Every row comes from one small tree of marks. Brackets hold a mark, then the marks that hang from it, in alphabetical order. Every link used is in the known rows. Which tree was each row made from?
In the rows, 128 means zero.
Known rows
{fonuz {punosus girin kopig}}: [108  89 142 135 164 105 116 126 157 134 114 145 169 133  70 143 127  96
 134 115 155 101 155 119 175 118 160 133 109 115 142 110 116 157 121 136
 101  98 115 137 158 150  63  86 125 135]
{tupo {mefa fitaga {punosus kopig}}}: [116 179 152  92 117  91 169 123 118 145  75 116 130 133 159 129 188 118
 122 109 145 144 136 127 200 109 141 118 104 148 129 141 108 148 137 137
 129 123 144 160 150 104 157 180 139 141]
{punosus {girin mefa} {kopig fonuz}}: [121  96 139  96 168 118 125 112 175 122  74  91 162 141 131 148 128  56
 143 146 165 105 172 129 148 132 173 132  97 132 140 121 103 124 139 128
 102 100 126 127 120 144 126 145 130 118]
{girin punosus}: [121  44 114 136 138 106 134 129 154 120 129 124  99 143  78 140 109 142
 117 128 132 199 123 109 140 155 153  44  93 107 117  84  76  91 107 132
 172 146 149 143 122 143  98 134 145 127]
{girin {mefa fitaga} {punosus {kopig fonuz}}}: [121 106 155 141 151 104 146 103 133  84  73  67 115 144 138 154 130  95
 129 141 144 206 156 146 129 157 161  87  90 142 117  78  72  82 117 125
 125 109 138 148 109 142 139 177 129 116]
{tubunuk {tupo mefa}}: [128  61 125  95 141  99 151 118 118 148 129 129  99 121 127 114 171 126
 127 128 151 200 122  88 195 134 138  37 109  96 139 103  73 139  98 138
 140 143 143 146 140 119 115 243 166 138]
{tupo {mefa {punosus fonuz girin}}}: [117 143 135  66 130 104 144 102 149 134 107 129 129 138 162 141 158  90
 136 109 144 110 105 141 183 102 149 128 133 127 150 125 150 146 142 147
 129 163 156 144 149 106 150 129 132 136]
{kopig fonuz {punosus {girin {mefa fitaga}}}}: [127 123 140  99 193 117 127 113 155  46  77  74 105 139 157 164 132 104
 145 133 163 176 145 107 157 149 176  60 137 121 141 100 103  80 136 142
 150 140 149 133 126 159 146  76 141 124]
{punosus fonuz {girin mefa} kopig}: [113 104 149  88 150 112 143 104 168 155  81 109 182 140 134 157 109  46
 136 134 141  72 156 180 157 123 142 174  96 128 142  90 125 133 139 125
  68  96 128 136 124 125 118 133 129 131]
{mefa {punosus fonuz girin kopig}}: [110 160 144  79 118 116 146 111 146 189  74 152 171 137 141 140 131  57
 125 126 157  54 140 182 168 114 158 185  78 155 147 137 152 148 164 134
  85 107 139 140 136 133 165  48 124 137]
{fonuz punosus}: [114  43 118 136 126  98 113 133 165  96 144 146 104 131  72 140 114 139
 128 107 142 184 127  89 175 132 153  72 122  81 131  78  73 136  91 128
 161 128 134 139 158 134  50 179 146 136]
{kopig fonuz {punosus girin}}: [130 128 121  97 189 129 108 130 184  83  86 106 122 141 126 146 113 100
 138 141 162 146 146  71 154 148 191  51 134 107 150 123 112  98 153 150
 171 141 149 122 131 182 150  32 147 122]
{tupo {mefa {girin punosus}}}: [126 108 132 117 164 103 119 126 136 113 142  99 112 147 128 144 153 147
 138 121 143 167 104  73 154 126 150  63 131  94 118 127 113 104 113 155
 171 157 147 159 135 130 126 185 130 126]
{vogit kopig}: [118  63 105 114 165 113 135 143 176 139 114 127 109 144  59 126 110 112
 102 119 133 176 152  97 154 150 156  39  84  82 106 131  60 136 116 123
 131  86 147 135 133 151 111 181 153 133]
{tubunuk {tupo {mefa fitaga girin}}}: [130 104 146 108 166  93 170 111  59 136 140 132 106 120 154 131 194 138
 134 127 171 181 127 102 204 115 133  79 119 111 131 127  74 115 110 146
 133 119 152 161 147 105 150 216 164 140]
{vogit {kopig fonuz punosus}}: [128 138 115 112 195 135 100 144 207  93  77  90  93 149  98 130 104  97
 110 132 142 205 152  58 133 170 195   4 108  80 122 137  85 120 137 142
 154 103 148 126 127 203 167 115 146 121]
{fitaga {punosus fonuz}}: [119  95 108  96  97 106 140 123 151 164 163 159 116 136  96 149 107 129
 120 148 137 155 138 135 165 121 142  64 127  84 130  79  71 120 152 122
 147 124 134 131 150 106 157 194 153 134]
{girin {mefa fitaga {punosus kopig}}}: [109 104 148  97  94  92 157 115 113 132  69 107 115 132 159 147 163 129
 126 116 151 160 137 169 172 136 140 125  69 146 114 107  95 120 116 116
 112 114 136 161 126 109 131 186 131 144]
{mefa fitaga girin punosus}: [118 136 136 102 115  97 153 124  68 130 116 156 109 133 157 152 165 152
 132 117 176 133 123 140 181 114 148 140  93 138 113 157 104  95 136 137
 150 116 164 164 144 106 166 117 144 141]
{fitaga {punosus fonuz {girin mefa} kopig}}: [110 115 139  88 125 110 131 104 148 185 126 124 166 136 115 166 125  91
 131 154 152  91 156 182 154 118 146 118 111 114 132  91 114 132 159 126
  75 106 106 135 139 117 158 157 119 135]
{tubunuk {tupo {mefa fitaga}}}: [129  84 140 106 149  89 181 111  84 126 127 128  96 116 137 121 187 128
 122 125 155 209 139 107 212 124 128  46 115 113 137  97  55 125 104 136
 135 129 154 152 146 102 129 236 173 141]
{mefa fitaga}: [123  72 122 118 141  89 182 133 116 114 126 144 108 129  99 141 128 139
 119 123 143 171 159 123 196 123 132  85 108 117 122  96  41 101 120 118
 158 105 161 142 143  97 103 182 175 139]
{pepoku {kopig fonuz {punosus girin}}}: [119 140 107 101 172 128  96 146 170  94 108 122 131 138 100 150 112  67
 123 147 163 156 172  65 142 140 175  30 117  87 148 139 110  97 140 154
 147 171 144 119 131 136 144   8 139 121]
{mefa fitaga {punosus fonuz girin kopig}}: [111 185 161  97 127 105 185 100 101 164  66 153 171 132 154 150 142  60
 122 121 161  70 156 207 186  99 146 200  86 182 142 132 132 128 170 132
  78  87 153 146 145 111 180  39 134 141]
{kopig fonuz}: [132  81 107 107 139 111 131 130 177  97 119 127 110 139 112 130 104  89
 130 143 152 173 151  75 161 138 169  71 112  98 138 113  55 110 132 125
 184 123 156 120 134 134 130 189 167 116]
{mefa fitaga {girin punosus}}: [124 102 139 144 163  98 158 121  78 106 134 128 111 140 112 160 136 154
 130 129 156 170 134 128 154 130 145  91 103 121 107 116  79  64 122 141
 159 114 163 159 132 126 139 111 145 130]
{pepoku kopig}: [112  65  92 108 116 103 132 154 151 140 148 158 124 131  63 138 110  94
 110 136 141 171 165  88 161 128 133  49  82  71 125 121  61 114 106 129
 145 156 144 132 135  81  90 140 155 133]
{vogit {kopig {punosus fonuz}}}: [121 134 120 105 174 128 122 139 198 132  84 103 111 149  95 138  88  88
 101 120 124 179 139 102 142 165 165  39 108  77 119 108 103 130 135 137
 122  98 147 136 129 182 150 103 144 135]
{kopig {punosus girin}}: [121  96 120  97 177 116 117 139 168 119 102 122 130 137 104 148 118 132
 134 126 148 134 138  92 169 146 164  54 122 101 136 110 119 105 136 145
 150 140 138 136 136 166 108  39 145 140]

Which tree is each row?
[122 125 131  89 171 121 126 123 176 126  96 123 138 140 125 155  95  95
 133 127 140 118 132 117 163 142 159  86 131 104 147  91 133 109 149 145
 133 134 147 131 136 160 134  20 147 137]	{kopig {punosus fonuz girin}}
[115 129 150  97 105 103 147 109 123 110  62  94 109 135 175 146 156  96
 130 129 159 170 149 155 161 137 161 128  83 149 123 113  90 114 129 119
 120 111 142 150 123 120 157 185 133 130]	{girin {mefa fitaga {punosus {kopig fonuz}}}}
[128 136 138 133 164 123 109 127 142 132 106 113 145 150 121 144 120  95
 135 153 166 134 146  91 123 145 179 115  87 118 119 144 107  90 144 148
 152 106 135 144 121 169 167 108 129 112]	{mefa {girin {punosus {kopig fonuz}}}}
[129 108 153 130 171  97 157 103  53 125 139 118  96 126 149 138 192 145
 133 128 167 207 118 114 181 130 138  54 113 117 125 115  88  97 106 154
 134 134 153 167 137 122 159 184 149 132]	{tubunuk {tupo {mefa fitaga {girin punosus}}}}
[122 121 127 105 131  81 165 124 115 120 153 123 104 131 117 143 172 171
 124 123 140 191 136 105 203 105 130  34 152  98 122  99  59 124 132 133
 159 140 142 147 164  86 150 246 155 137]	{tupo {mefa {fitaga punosus}}}
[116 138 124 102  97 108 142 127 159 207 136 151 155 138  97 143 111 100
 115 157 142 117 163 145 162 119 145 101 109 100 129  95  87 139 168 124
 112  93 115 132 150 122 171 180 142 133]	{fitaga {punosus fonuz kopig}}
[127 104 128  90 182 126  95 119 186  58  81  75 107 142 151 158 118 103
 148 138 160 168 136  88 141 158 187  50 133 104 141  99 115  91 133 144
 158 155 140 129 119 175 133  81 133 121]	{kopig fonuz {punosus {girin mefa}}}
[114 134 108  99 129 117 106 150 173 137 114 134 125 136 103 150  88  77
 110 134 132 173 157  89 153 142 143  39 108  64 138 100 105 104 127 141
 138 171 143 133 132 114 130  59 149 135]	{pepoku {kopig {punosus fonuz}}}
[114 159 146 106 142 100 181 111 104 176 126 153 173 131 105 160 134  95
 119 149 158  92 179 188 184  98 138 129 117 136 134 105  86 120 181 128
  84  77 131 135 156 105 183 113 144 136]	{mefa {fitaga {punosus fonuz girin kopig}}}
[119 180 149 101 131  89 171 116 127 157 127 120 142 136 139 144 154 112
 120 132 135 148 155 140 197  98 129  88 146 117 133  97  81 142 158 133
 118 109 132 146 162  95 182 230 148 133]	{tupo {mefa {fitaga {punosus fonuz kopig}}}}
[117 119 131 104 147  96 180 108  98 139 152 160 135 131 106 166 129 122
 123 142 158 128 157 177 186  99 135  99 138 123 134  90  71 104 165 127
 120 106 149 134 159  90 169 117 154 137]	{mefa {fitaga {punosus fonuz girin}}}
[115 109 131  95 139 116 114 113 157 142 122 111 148 138 111 156 145 100
 138 165 171 119 167 139 144 127 174  83 115 114 131 115  95 123 159 131
 105 108 107 127 136 135 165 170 120 121]	{fitaga {punosus {girin mefa} {kopig fonuz}}}
[121 120 152 105 181 107 157 105 136 100  74  92 158 136 140 154 140  60
 141 142 168 112 181 152 161 123 162 142 100 150 138 116  87 110 143 127
  98  88 136 132 126 129 141 144 138 122]	{punosus {girin {mefa fitaga}} {kopig fonuz}}
[118 200 161  93 133  93 153 124  87 150  88 118 141 137 180 139 197 123
 135 111 163 115 129 121 193 101 147 151 106 139 122 170 130 136 144 150
 125 117 145 167 152 110 179 165 129 138]	{tupo {mefa fitaga girin {punosus kopig}}}
[114  70 128 128 199 120  89 110 187  52 109  91 104 144  82 147 118  80
 128 112 157 185 144 106 126 146 186  63 116  86 124 115  88 143 107 134
 110  99 136 125 138 171 105 158 118 118]	{vogit {kopig {fonuz {punosus {girin mefa}}}}}
[109 111 119  86 150 118 104 130 167 118 106 113 137 138 118 170 104  71
 125 130 141 150 148 121 142 141 142  61 113  77 138  94 132 102 119 145
 106 179 136 134 124 112 117  41 127 134]	{pepoku {kopig {punosus fonuz {girin mefa}}}}
[118 116 148  90 171 109 147 108 148  88  84  93 124 137 157 174 112 107
 137 118 143 148 132 157 167 141 146  93 135 116 138  67 126  89 134 137
 115 134 149 144 130 139 131  67 140 139]	{kopig {punosus fonuz {girin {mefa fitaga}}}}
[126 137 118 107 227 137 103 132 200  95  76  93 116 147  92 137 113  81
 115 133 154 163 155  77 132 158 197  23 118  99 130 151 111 121 149 149
 132 102 147 122 128 207 167  55 134 122]	{vogit {kopig fonuz {punosus girin}}}
[114 147 145  88 128 100 182  97  94 127  99 161 131 132 152 157 138  93
 127 116 160 103 135 198 188 103 141 162 104 164 141 118 120 109 155 131
 113 120 173 145 144  98 166  55 146 141]	{mefa fitaga {punosus fonuz girin}}
[122 169 161 143 163 106 166 112  93 149 106 126 158 145 137 160 120  94
 124 137 150 123 148 161 149 122 143 156  93 141 117 114 105  84 147 141
 116  81 150 158 130 133 175  90 137 126]	{mefa fitaga {girin {punosus fonuz kopig}}}
[111  68 139  95 156 107 138 120 160 151  91 106 168 137 108 150 136  91
 137 134 152  91 163 149 162 130 148 130  84 125 128 111 109 131 125 126
  92 103 120 141 124 131  92 150 127 134]	{punosus {girin mefa} kopig}
[111  94 110 129 161 113  92 131 156  77 145 151 134 132  71 149 117  59
 128 130 170 162 171  77 148 114 167  67 116  83 152 126  90 123 117 144
 134 159 142 117 150 107  97  68 133 118]	{pepoku {kopig {fonuz {punosus girin}}}}
[116 209 164  98 113 106 163 113  81 176  80 151 159 138 181 152 146  83
 128 127 167  82 144 180 176 103 147 211  83 156 124 155 129 118 167 137
 101  79 154 160 142 113 203  95 134 137]	{mefa fitaga girin {punosus fonuz kopig}}
[116 118 114  96 167 125  85 135 174  79 102  95 121 138 117 160 116  72
 132 143 161 178 163  82 133 149 172  29 117  80 141 121 110  91 121 149
 136 182 137 125 119 132 131  45 127 122]	{pepoku {kopig fonuz {punosus {girin mefa}}}}
[123 167 159 131 180  96 154 121  97 128 112  94 142 144 140 148 170 132
 131 119 147 153 134 108 168 115 142 104 121 131 116 133 111 106 130 153
 139 120 143 166 142 127 157 162 131 128]	{tupo {mefa fitaga {girin {punosus kopig}}}}
[115 114 129  77 114 112 145 104 141 152 103 160 137 137 137 148 124  87
 130 121 156  91 122 168 171 115 154 153  98 143 145 123 138 128 150 135
 120 137 159 137 138 119 146  62 136 139]	{mefa {punosus fonuz girin}}
[126 130 146 129 177  91 153 117  94  91 133  98 110 143 141 152 164 157
 135 113 147 182 115 101 170 115 140  77 134 113 114 121  95  92 118 152
 162 145 160 164 142 116 144 175 140 129]	{tupo {mefa fitaga {girin punosus}}}
[120  95 137  78 134 104 144 103  95 153 109 140 104 120 147 122 202 122
 131 123 171 155 106 126 194 124 150  70 102 129 145 136 125 146 116 149
 116 160 143 150 141 123 140 151 141 142]	{tubunuk {tupo {mefa {punosus girin}}}}
[113 124 162 100 162 103 175  98 132 141  80 109 182 136 146 164 117  53
 134 130 146  85 166 201 173 113 132 184  99 149 138  85 110 120 144 122
  60  83 137 143 131 106 130 130 136 135]	{punosus fonuz {girin {mefa fitaga}} kopig}
[120  88 115 138 186 121 102 129 195  72 115 115  98 144  67 129 108  86
 112 115 148 206 149  75 137 146 186  45 114  79 125 122  66 148 112 132
 144  90 145 125 145 177 116 178 137 119]	{vogit {kopig {fonuz punosus}}}
[123 167 141  94 145  91 155 113  93 130 164 124 127 138 157 161 164 147
 136 128 156 144 128 122 189  90 132  92 162  96 124 117  88 112 155 143
 143 125 149 154 165  82 192 216 147 133]	{tupo {mefa {fitaga {punosus fonuz}} girin}}
[118  52 129 120 166 110  96 104 173  40 124 107 110 136 114 156 120  95
 149 120 163 170 136 101 149 129 176  88 137  98 146  87  95 122 107 134
 144 137 139 126 142 141  81 151 127 117]	{kopig {fonuz {punosus {girin mefa}}}}
[118 183 152 101 145 110 168 108 108 129  62 139 151 132 152 140 160  69
 128 135 180  93 166 162 178 110 173 164  86 182 142 160 115 122 171 135
 107  92 151 137 140 132 192  52 135 129]	{mefa fitaga {punosus girin {kopig fonuz}}}
[115  99 116  90 128 107 145 114 142 162 163 162 141 136  93 159 110 116
 128 149 153 108 143 156 168 109 145  90 134 102 138  95  96 120 163 130
 120 126 135 126 152 108 157 116 142 135]	{fitaga {punosus fonuz girin}}
[120 137 137  87 115  86 164 118 110 111 105 120  96 132 157 133 181 142
 127 100 144 177 117 119 203 107 138  83 121 131 129 123 101 132 120 137
 156 153 162 157 153  92 143 196 148 140]	{tupo {mefa fitaga punosus}}
